Known rows, with every step that occurs
X A M: [ -4   0 -37  18  24   7   2 -15  12 -34 -28  43  30 -33   5 -24 -27   3
 -16  -9 -19  24  -9   3  15]
A M L: [  4   0 -12  22  12  14  12 -31   1 -25 -12  38   6 -24  14 -23 -30  -3
 -34  -7 -39  35  -2   5  22]
X A M H: [ -1  15 -31  22  12  17   4  -2  18 -38 -14  49  22 -24  22 -29 -34  12
 -28 -12 -24  31 -15   6 -10]
X A M Q: [ 13 -10 -24  40  11  15  11 -12  18 -41 -31  50  23 -38  14 -13 -33  -2
 -33  -7 -23  33   1   6  11]
Q X A: [ -1  -8 -32  21  -1   5 -14   9   8 -25 -20  35  14 -29  16 -26 -30  18
   0 -18 -26  22   3 -14  24]
H J D M: [ 21 -18   2  10   3  15  -9 -29  24 -17 -19  34  10  -2  17 -28 -41 -20
 -26  -6 -59   2   6   5  51]
A M H: [  6  14  -1  23  13  18   1 -13   3 -27 -12  35  11 -15  28 -28 -36   3
 -25 -22 -42  36 -12   9   4]
D M H J L X A: [ 22   1 -17  21 -14  36  -1  -8  22 -33  -9  46  26 -24  13 -31 -33  29
 -15 -18 -21  40  -1 -10  26]
J L X A M H: [  8  12 -44  19  15  24   2  -4   5 -45  -7  46  33 -36  22 -34 -25  26
  -8 -29 -10  54 -12   1  10]
L X A M Q: [ 18  -6 -28  38  13  18  12  -1   3 -58 -23  50  21 -37  19  -1 -29   9
 -19 -18 -21  48   0   0  23]
H J L X: [ 22  -9   1  31  14  20  -3 -27  -4 -14  -5  30  20 -12   4 -13  -9   2
  21 -24 -31  40  11  -7  55]
M Q: [ 27 -17  20  35   2  19   1  -6  14 -15 -22  22   4 -22  22  -2 -30 -15
 -23 -16 -37  33  16   4  25]
X A: [  1 -11 -24  14  14   9  -6   1  23 -20 -20  29  20 -24   7 -16 -25  -4
  -8 -11 -17  17   7   0  13]
D J L X Q: [ 29  -2  -4  32  10  23 -13 -16 -14 -27 -16  15  20 -36  -3  -1   1 -12
  11 -26 -23  44   8   1  43]
Q X A M: [ -6   1 -48  25   9  -1 -11  -6  -4 -41 -26  52  22 -36  13 -34 -33  24
  -7 -18 -28  29 -11 -10  25]
J D M A: [ 18  -3  -9 -11   3  19 -10  -1  28 -40 -13  18  11 -22  28 -33 -47 -15
 -40 -20 -47   8  -1   9  32]
M L X A: [  7  -9 -32  14   0  19  12   8  11 -38  -1  35   7 -25  13  -4 -23  10
 -16 -13 -20  37  13  -4  18]
D J L X: [ 14 -10  -2  26  22  23  -5 -14 -13 -11  -1   9  16 -35   4 -19   6 -10
  17 -25 -34  30   7   0  46]
Q X A M H J: [ -3  17 -34  46  -7  10   3 -13   6 -44  -8  71  14 -12  22 -36 -35  30
 -12 -11 -49  25 -18 -11   8]
H J L X Q: [ 33  -2   1  35   1  18 -13 -27  -4 -28 -19  39  25 -13  -2   6 -12   1
  15 -25 -19  53  13  -7  52]
J H: [ 20   0   4   9  15   6  -6  -1   6  -2 -30  13  13  -1  32 -35 -21 -11
 -18 -11 -51   6   8 -12  31]

Rows
[ 20  10 -19  27   1  15   5 -17 -13 -58 -17  45  10 -24  13   8 -30   6
 -25 -20 -25  63  -1   1  31] : A M L X Q
[ 19  -7  -5  47  -1  10  -3 -14 -12 -34 -28  43   5 -33  29 -22 -39  12
 -22 -22 -48  43  -4  -8  36] : A M Q X
[  9   2 -19  21  13  16  13 -17 -13 -40  -4  38   5 -22  18 -10 -28   7
 -20 -20 -38  51  -1   0  34] : A M L X
[  9  -8 -27  11  15  13  -3  12   9 -37 -13  28  19 -25  12  -3 -22   8
   6 -24 -15  33   6  -2  26] : L X A
[ 17  -2   7  23  21   9   1  -5  -1   2 -23   6   9  -9  24 -37  -3 -27
 -14  -1 -64 -12   4  -9  29] : D J H
[ 26  -9 -27  54  10  22  17 -33   7 -46 -19  62  32 -37   6 -12 -18  13
  -4 -12 -20  49   3  -4  39] : H J L X A M Q
[ -7  -1 -51  27  -4   5   7 -14   2 -41 -14  56  11 -38  15 -34 -36  26
 -28  -6 -32  33  -6 -13  18] : Q X A M L
[ 15  -1   6  26   6  15  -1 -16  27 -20   8  38  -1  14  37 -24 -34 -20
 -17 -13 -66   6   5  12  14] : M H J D
[ 16   5 -21  32  -1  26   5  -7  18 -29   7  46  24 -14  15 -19 -17  19
   7 -20 -21  39   3  -4  15] : M H J L X A
[ 17  -3  -4  10  -1  19  -1 -20  29 -40 -11  32  10  -7  20 -29 -43 -17
 -33 -11 -61  -1  -1   7  38] : H J D M A
[  6  18 -29  41   9  21  13  -9   7 -57  -2  64  20  -8  20 -13 -26  20
  -6 -16 -35  35 -14   0   9] : L X A M H J
[ 18 -16 -19  41 -13  11  -5  11  13 -29 -24  42   7 -37  23 -15 -35  13
 -18 -15 -30  30   9 -14  20] : M Q X A
[ 21   4  24  26 -15  30  -2 -15  18 -15 -14  36   5  -1  18 -26 -43   4
 -31 -11 -52  21  -4  -2  21] : D M H J
[ 26   1  16  25 -14  34  -5 -29  20  -5 -13  33  18 -14  14 -40 -37  10
 -26 -14 -40  31   0  -3  28] : D M H J L
[ 36  13   7  40 -11  27  -8 -16   2 -35  -4  43  17  -6  16   1 -20   9
   3 -29 -26  58   7  -4  26] : M H J L X Q
[  4  11 -31  39   8  20   9 -35  22 -28 -10  63  35 -21  12 -41 -23  14
 -14  -6 -25  31 -12   2   6] : X A M H J L
[  2  13 -41  45  -6  13  -1 -27   8 -33  -7  69  28 -26  16 -51 -28  37
  -7 -13 -34  35 -15 -14  16] : Q X A M H J L
[ -5  -1 -42  21  10  13  15 -21  17 -37 -16  50  18 -32   9 -23 -31   7
 -36   2 -23  29  -2   1   9] : X A M L
[  7  -3 -43  34  22  14   6 -35   1 -40 -15  57  38 -29  -4 -23 -13  16
  13 -14 -17  40  -5  -5  42] : H J L X A M
[ 14   7  18  38  -1  21   3 -15  15 -11   2  37   4   6  23 -15 -28  -4
 -10 -11 -52  20   2   3   9] : M H J
[ 18 -18 -35  10 -11  22  11 -16  29 -48  -3  50   6 -13  18 -18 -40   2
 -34  -2 -45  16  10   1  42] : H J D M L X A
[ 44  12  10  28 -25  38 -12 -18   5 -37 -20  42  19 -15  13  -9 -36  19
 -17 -28 -25  58   2  -9  38] : D M H J L X Q
[ 25 -11 -34  36  15  24   9 -14   5 -47 -24  47  34 -49  13 -16 -23  14
 -12 -22  -7  58   2   0  30] : J L X A M Q
[  7   9 -43  27  16  13  11 -12  17 -63   6  65  18  -2  34 -22 -32   2
 -14 -15 -50  21 -12   9  13] : L X A M H J D
[ 28 -25 -23  36 -24  13  -6 -11  30 -42 -27  56   5 -26  27 -30 -53   3
 -36  -6 -57  10   7 -10  43] : H J D M Q X A
[ 12  13  -1  40  11  22   8 -44   7 -16  -6  49  26 -12  14 -38 -23   7
 -13 -13 -41  37 -11   2  19] : A M H J L
[ 17 -18 -42  -9  -5  22   4   4  27 -48  -9  33   5 -28  25 -23 -45   3
 -42 -13 -33  23  10   4  34] : J D M L X A
